Every row comes from one small tree of marks. The marks that hang from a mark follow it in brackets, in the order of their numbers. Every link used is in the known rows. Which tree was each row made from?
Known rows:
z_244(z_469(z_712(z_240(z_402 z_757) z_730)) z_787): [ 2.49 -0.54 -1.36  1.78 -2.41  2.32  0.37 -3.22  0.52  3.53 -3.22  3.86
  0.69  2.34  1.17 -0.31  0.06 -0.80  0.73  3.64 -1.46  2.61  0.17 -1.99]
z_10(z_757): [ 1.11 -0.74 -1.74  0.37  0.07  3.96 -2.62  0.72  0.64  0.12  1.62  3.86
 -1.34 -3.40 -4.86  3.16 -1.50  1.77  1.45 -1.23 -0.28  1.68 -0.45 -1.36]
z_240(z_712 z_757(z_10)): [ 0.41  3.95 -3.12 -1.27 -0.73  2.39 -0.47 -2.49  1.56 -0.47 -0.67  5.28
 -1.49  0.69 -2.01 -0.67 -2.26  0.38 -0.15 -2.92  3.68  3.49  1.16 -0.80]
z_240(z_503): [ 4.19  1.31  0.83 -1.91  1.48  2.23 -2.06 -1.04  0.82  0.97  2.30  3.84
 -1.26 -2.75  0.04  2.57 -0.61  1.64  2.11 -0.88 -0.83  0.86  1.45  0.97]
z_892(z_156 z_402): [ 4.58  3.11 -0.26 -1.32  1.31  4.55 -5.92  0.80  0.94  0.07  0.44 -1.11
 -2.36 -4.66  0.48  3.58 -2.51 -0.61 -0.32 -0.88 -4.90  0.52 -1.87 -1.81]
z_244(z_469 z_787): [ 5.11 -0.21  1.52  2.24 -1.31  3.20  0.17  0.03  1.88  4.66 -2.56  3.39
 -3.01  0.70  0.45  2.10  0.62 -1.52  2.88  2.76 -1.41  1.88  1.62 -1.05]
z_240(z_402 z_503 z_712(z_730)): [ 2.11  0.86 -1.89 -1.67 -1.29  2.63 -2.01 -5.86  2.73 -2.63  2.22  4.91
  1.24  0.15  1.50 -0.15  0.14  3.67 -4.34 -1.30  1.20  2.15  0.87 -1.75]
z_244(z_787): [ 4.36  0.90 -1.16  1.91 -0.89  3.62 -1.94  0.31  1.94  2.36 -0.39  2.58
 -2.40 -0.68 -1.13  3.55 -0.75 -2.14  2.83  0.28 -2.11  2.24  2.82 -1.73]
z_712(z_240(z_402 z_757)): [ 0.57  0.70 -3.05 -0.40 -1.02  2.58 -2.07 -3.59  0.68 -2.44 -0.02  4.60
  0.58  0.98 -1.93  0.95 -2.69 -0.04  0.68  1.04 -1.24  1.43 -0.16 -0.62]
z_469(z_244(z_787) z_712(z_240)): [ 2.94  2.05 -4.60  1.23  2.26  1.16 -0.41 -3.01 -0.95  2.42 -1.98  1.76
  1.74 -0.23 -1.03  3.20  0.43 -1.71  2.63 -2.15 -1.46  3.59  4.37 -3.72]
z_244(z_469(z_712(z_240(z_757(z_10)))) z_787): [ 3.28  1.38 -0.20  1.39 -1.66  0.99  0.85 -2.40  0.51  4.92 -3.89  3.58
 -0.05  2.58  0.68  0.08 -0.86 -1.77  3.34  2.22  0.30  3.09  1.29 -1.77]
z_712(z_240): [ 3.83  0.24 -2.38  0.16  0.39  4.06 -2.19  0.01  1.19  0.49  0.72  3.06
 -0.38 -0.42 -2.21  4.05 -1.79 -1.17  3.77  1.83 -3.15  0.09 -0.15  0.53]
z_513(z_240(z_503) z_469(z_244(z_787) z_712) z_730): [-1.21  1.58 -1.14  4.90  3.47 -1.98  0.21 -3.66 -1.22  3.31  2.95 -1.89
 -0.04 -0.37  2.09  4.61  5.16  1.54  3.01 -3.81  0.57 -1.14  2.01 -1.49]
z_469(z_244(z_787) z_712): [ 3.23  2.51 -3.58  1.25  3.08  1.92 -0.05 -2.37 -1.36  2.38 -1.83  1.65
  0.17 -1.45 -1.08  3.02  1.07 -1.31  1.99 -3.95 -0.85  4.62  5.22 -3.64]
z_469(z_244): [ 3.89  1.46 -2.67  0.81  3.64  3.72 -0.33  0.34 -0.63  0.03  0.04  2.78
 -2.14 -2.79 -1.89  4.61  1.31 -0.26  2.14 -2.64 -1.66  2.07  2.85 -1.29]
z_892(z_156 z_402 z_503): [ 6.12  3.65  1.10 -3.31  0.00  2.43 -6.87  0.51  2.11  1.34  1.26 -2.53
 -2.21 -6.27  2.55  2.92 -0.11 -1.27 -1.16  0.70 -5.71 -0.25 -2.41  0.02]
z_244(z_469(z_712(z_240(z_402 z_503) z_730)) z_787): [ 3.66 -0.57 -0.42  1.36 -2.11  1.72  0.19 -3.35  0.84  4.02 -2.52  3.56
  1.14  2.11  2.12  0.22  0.43 -0.36  1.23  3.63 -1.43  2.22  0.42 -1.94]
z_513(z_469(z_244)): [ 2.30  1.64 -2.09  1.84  3.38  2.11  1.21  0.07 -0.58  0.67  1.63  0.49
 -3.01 -2.01 -1.36  4.92  1.99  0.19  3.98 -1.95 -1.49  0.82  1.59 -0.94]
z_513(z_240(z_712)): [ 1.49  0.93 -1.80  2.00  0.60  4.96 -2.40 -1.47  1.83  0.70  1.03  2.34
 -1.67  0.30 -2.82  4.54  0.13  0.52  0.80 -3.01 -0.86  0.59  1.19  0.31]
z_244(z_469(z_712) z_787): [ 4.60  0.66  0.88  1.70 -0.60  2.63  0.50 -1.51  0.64  5.32 -3.29  2.73
 -1.47  0.95  0.38  1.13  0.36 -1.54  2.75  1.33 -1.00  3.30  2.48 -1.60]
z_469(z_712(z_730)): [ 3.10  0.75 -3.65 -0.28  1.72  5.69 -1.18 -0.56 -1.48  0.87  0.60  2.50
  0.48 -2.01 -1.58  2.31 -0.43 -0.10  1.29 -1.02 -3.09  2.88 -0.20  0.08]
z_892(z_156): [ 3.39  1.07  0.47 -0.74  1.30  5.53 -3.14  2.08  0.80 -0.04  0.77 -0.12
 -4.66 -3.17 -1.05  3.62 -0.64  0.64  1.16 -0.72 -4.94 -0.22 -1.07  0.28]
z_469(z_712(z_240)): [ 3.21  1.62 -2.85 -0.67  1.74  3.61 -1.60 -1.94 -0.72  1.44 -0.21  2.07
  1.14 -0.55 -2.32  2.54 -1.88 -1.05  3.39 -1.11 -2.27  2.66  1.37 -0.19]
z_240(z_712): [ 3.76  1.64 -1.96 -0.24  0.56  5.05 -1.70 -1.06  2.68  0.63  0.56  3.09
 -2.17 -0.85 -2.38  2.70 -0.41  0.06  0.28 -2.25 -0.21  2.30  2.55 -0.53]

Write each row's tree:
[-1.33  0.82 -4.76 -0.53 -2.30  4.30 -1.45 -5.46  1.69 -4.03  0.27  5.75
  0.02  0.85 -1.14 -1.80 -0.89  2.26 -5.61 -1.40  1.09  3.36  0.09 -1.93]  z_240(z_402 z_712(z_730) z_757)
[ 3.13  0.50  0.01 -0.37  0.90  3.14  0.58 -1.88 -0.69  3.13 -2.36  3.69
 -0.51  0.41 -0.84  0.47 -0.44  0.02  2.65  1.51 -1.15  2.08 -0.02  0.79]  z_244(z_469(z_712(z_240(z_757))))
[-1.93  0.40 -1.40  3.77  0.55  2.82 -2.52 -3.02 -0.19 -1.83  1.84  2.16
 -1.32  0.24 -0.79  2.34  1.36  0.98 -0.59 -2.50  0.08 -0.23 -0.58  0.22]  z_513(z_240(z_402 z_757) z_730)
[ 2.39 -0.27 -0.60 -0.68 -0.02  2.87  0.50 -3.29 -0.82  1.78 -1.46  4.48
  0.96  0.71  0.73 -0.49  0.08  1.43  0.47  2.50 -1.19  1.72 -1.46  0.42]  z_244(z_469(z_712(z_240(z_402 z_503 z_757) z_730)))
[ 0.75  0.88 -6.00  0.29  1.09  0.54 -0.40 -4.12 -1.57  1.68 -0.82  3.49
  3.36 -0.72  0.81  1.08  1.06  0.43 -0.14 -0.23 -1.44  2.46  2.01 -3.12]  z_469(z_244(z_787) z_712(z_240(z_503 z_757) z_730))
[ 1.83  0.97 -5.36 -0.50  2.62  1.75 -0.31 -4.56 -2.04 -0.85  0.15  3.10
  3.73 -0.89  0.48  1.91  1.02  1.44 -0.33 -1.48 -1.68  2.60  1.09 -2.45]  z_469(z_244 z_712(z_240(z_402 z_503) z_730))
[-0.72  4.61 -1.29 -3.19 -1.85 -1.35 -0.78 -7.98  1.96 -3.22  0.26  6.58
  1.11  1.96  0.99 -3.43 -2.55  3.35 -3.29 -3.94  6.53  4.23  1.90 -2.28]  z_240(z_402 z_503 z_712 z_757(z_10))
[ 3.98  0.45  0.81  1.05 -1.52  0.79  0.10 -3.81  1.07  4.42 -3.01  3.26
  0.52  2.28  1.47  0.31 -0.17 -0.78  2.17  2.27 -0.43  2.85  2.13 -2.08]  z_244(z_469(z_712(z_240(z_402 z_503))) z_787)
[ 3.66 -0.52 -0.84  0.29  0.26  4.24  0.58 -1.97 -0.56  1.94 -1.77  3.56
  0.45  0.89  0.13  0.95  0.21  0.32  1.48  2.52 -2.11  1.88 -1.53  0.17]  z_244(z_469(z_712(z_240(z_402) z_730)))
[ 2.71  1.20 -5.29  0.41  3.91  4.29  0.19 -1.18 -2.65  0.43 -0.25  2.30
  0.89 -2.68 -1.07  3.14  1.83  0.34  0.59 -2.84 -2.43  3.29  1.55 -1.75]  z_469(z_244 z_712(z_730))
[-0.16  3.92 -0.30 -2.77 -0.94 -1.22 -0.81 -5.93 -0.18 -3.37  0.67  6.45
  0.65  0.64  1.06 -2.31 -3.02  2.63 -0.76 -2.55  4.47  3.53  0.37 -1.17]  z_240(z_402 z_503 z_757(z_10))
[-0.11  2.80 -3.11 -2.78 -1.54  0.82 -0.68 -3.87  1.48 -0.49  1.48  6.64
  0.81 -0.18  1.19 -1.96 -1.13  3.28 -2.30 -1.05  3.81  1.80 -0.81 -0.18]  z_240(z_503 z_712(z_730) z_757(z_10))
[ 2.15  0.48 -3.71  0.30 -1.36  5.52 -1.61 -3.77  2.51 -3.23  0.80  4.07
 -0.11  0.80 -0.75  1.10 -0.18  1.40 -3.62 -1.30 -0.31  3.01  0.47 -2.17]  z_240(z_402 z_712(z_730))
[ 4.28 -0.38 -0.35  2.06 -1.21  3.54  0.57 -0.96  0.43  4.92 -2.79  3.01
 -0.83  0.82  1.02  1.05  0.92 -1.12  1.76  2.65 -1.96  2.74  0.77 -1.37]  z_244(z_469(z_712(z_730)) z_787)
[ 0.56  0.93 -1.79 -1.79 -1.02  0.61 -2.33 -5.02  0.88 -2.07  0.98  5.23
  1.51  0.54 -0.37  0.08 -2.49  1.58  0.15  1.06 -0.19  0.85  0.08 -0.36]  z_712(z_240(z_402 z_503 z_757))
[ 4.39  0.24  0.21  1.70 -1.15  2.07  0.25 -1.92  0.91  5.37 -3.38  2.79
 -0.32  1.82  0.51  1.23 -0.04 -1.79  3.25  2.60 -1.41  2.58  1.89 -1.58]  z_244(z_469(z_712(z_240)) z_787)
[ 0.16  0.95 -6.76  0.06  2.15  2.58 -0.07 -4.37 -2.56 -1.57 -0.82  3.51
  3.15 -0.55 -0.87  1.11  0.55  0.72 -0.94 -1.46 -1.69  3.16  0.73 -2.59]  z_469(z_244 z_712(z_240(z_402 z_757) z_730))
[ 4.33  0.39  0.34 -0.11  1.13  3.55  0.49 -1.25 -0.45  3.37 -2.15  3.08
 -0.55  0.37 -0.75  1.50 -0.19 -0.26  3.26  1.50 -1.61  1.97  0.11  0.70]  z_244(z_469(z_712(z_240)))
[ 0.71 -1.60 -5.68  0.15 -1.43  5.16 -1.97 -0.18  0.18 -0.91  1.30  4.98
  1.00 -0.67 -1.21  1.91 -1.07  0.29  0.35  4.49 -4.17 -0.92 -3.85  1.03]  z_712(z_240(z_757) z_730)
[ 0.58  1.62 -4.28 -1.64 -0.23  1.82 -1.06 -4.66 -1.40 -0.97  0.43  4.29
  3.67  0.63  0.14 -0.58 -2.08  1.21  0.19  0.01 -0.34  2.72 -1.32 -0.80]  z_469(z_712(z_240(z_402 z_503 z_757(z_10)) z_730))
[ 0.19  0.89 -6.89  1.37  0.51  1.52 -0.24 -4.81 -1.55 -0.19 -1.67  3.27
  3.27  0.50  0.00  0.92  0.65 -0.29 -1.01 -0.69 -1.52  3.56  1.93 -4.18]  z_469(z_244(z_787) z_712(z_240(z_402 z_757) z_730))
[ 2.37 -1.34 -3.62 -0.53 -1.48  3.32 -2.29 -2.87  1.02 -2.21  2.43  4.75
  2.64  0.13  1.17  1.98 -0.81  1.76 -0.50  3.81 -3.22 -0.65 -3.06 -0.14]  z_712(z_240(z_402 z_503) z_730)
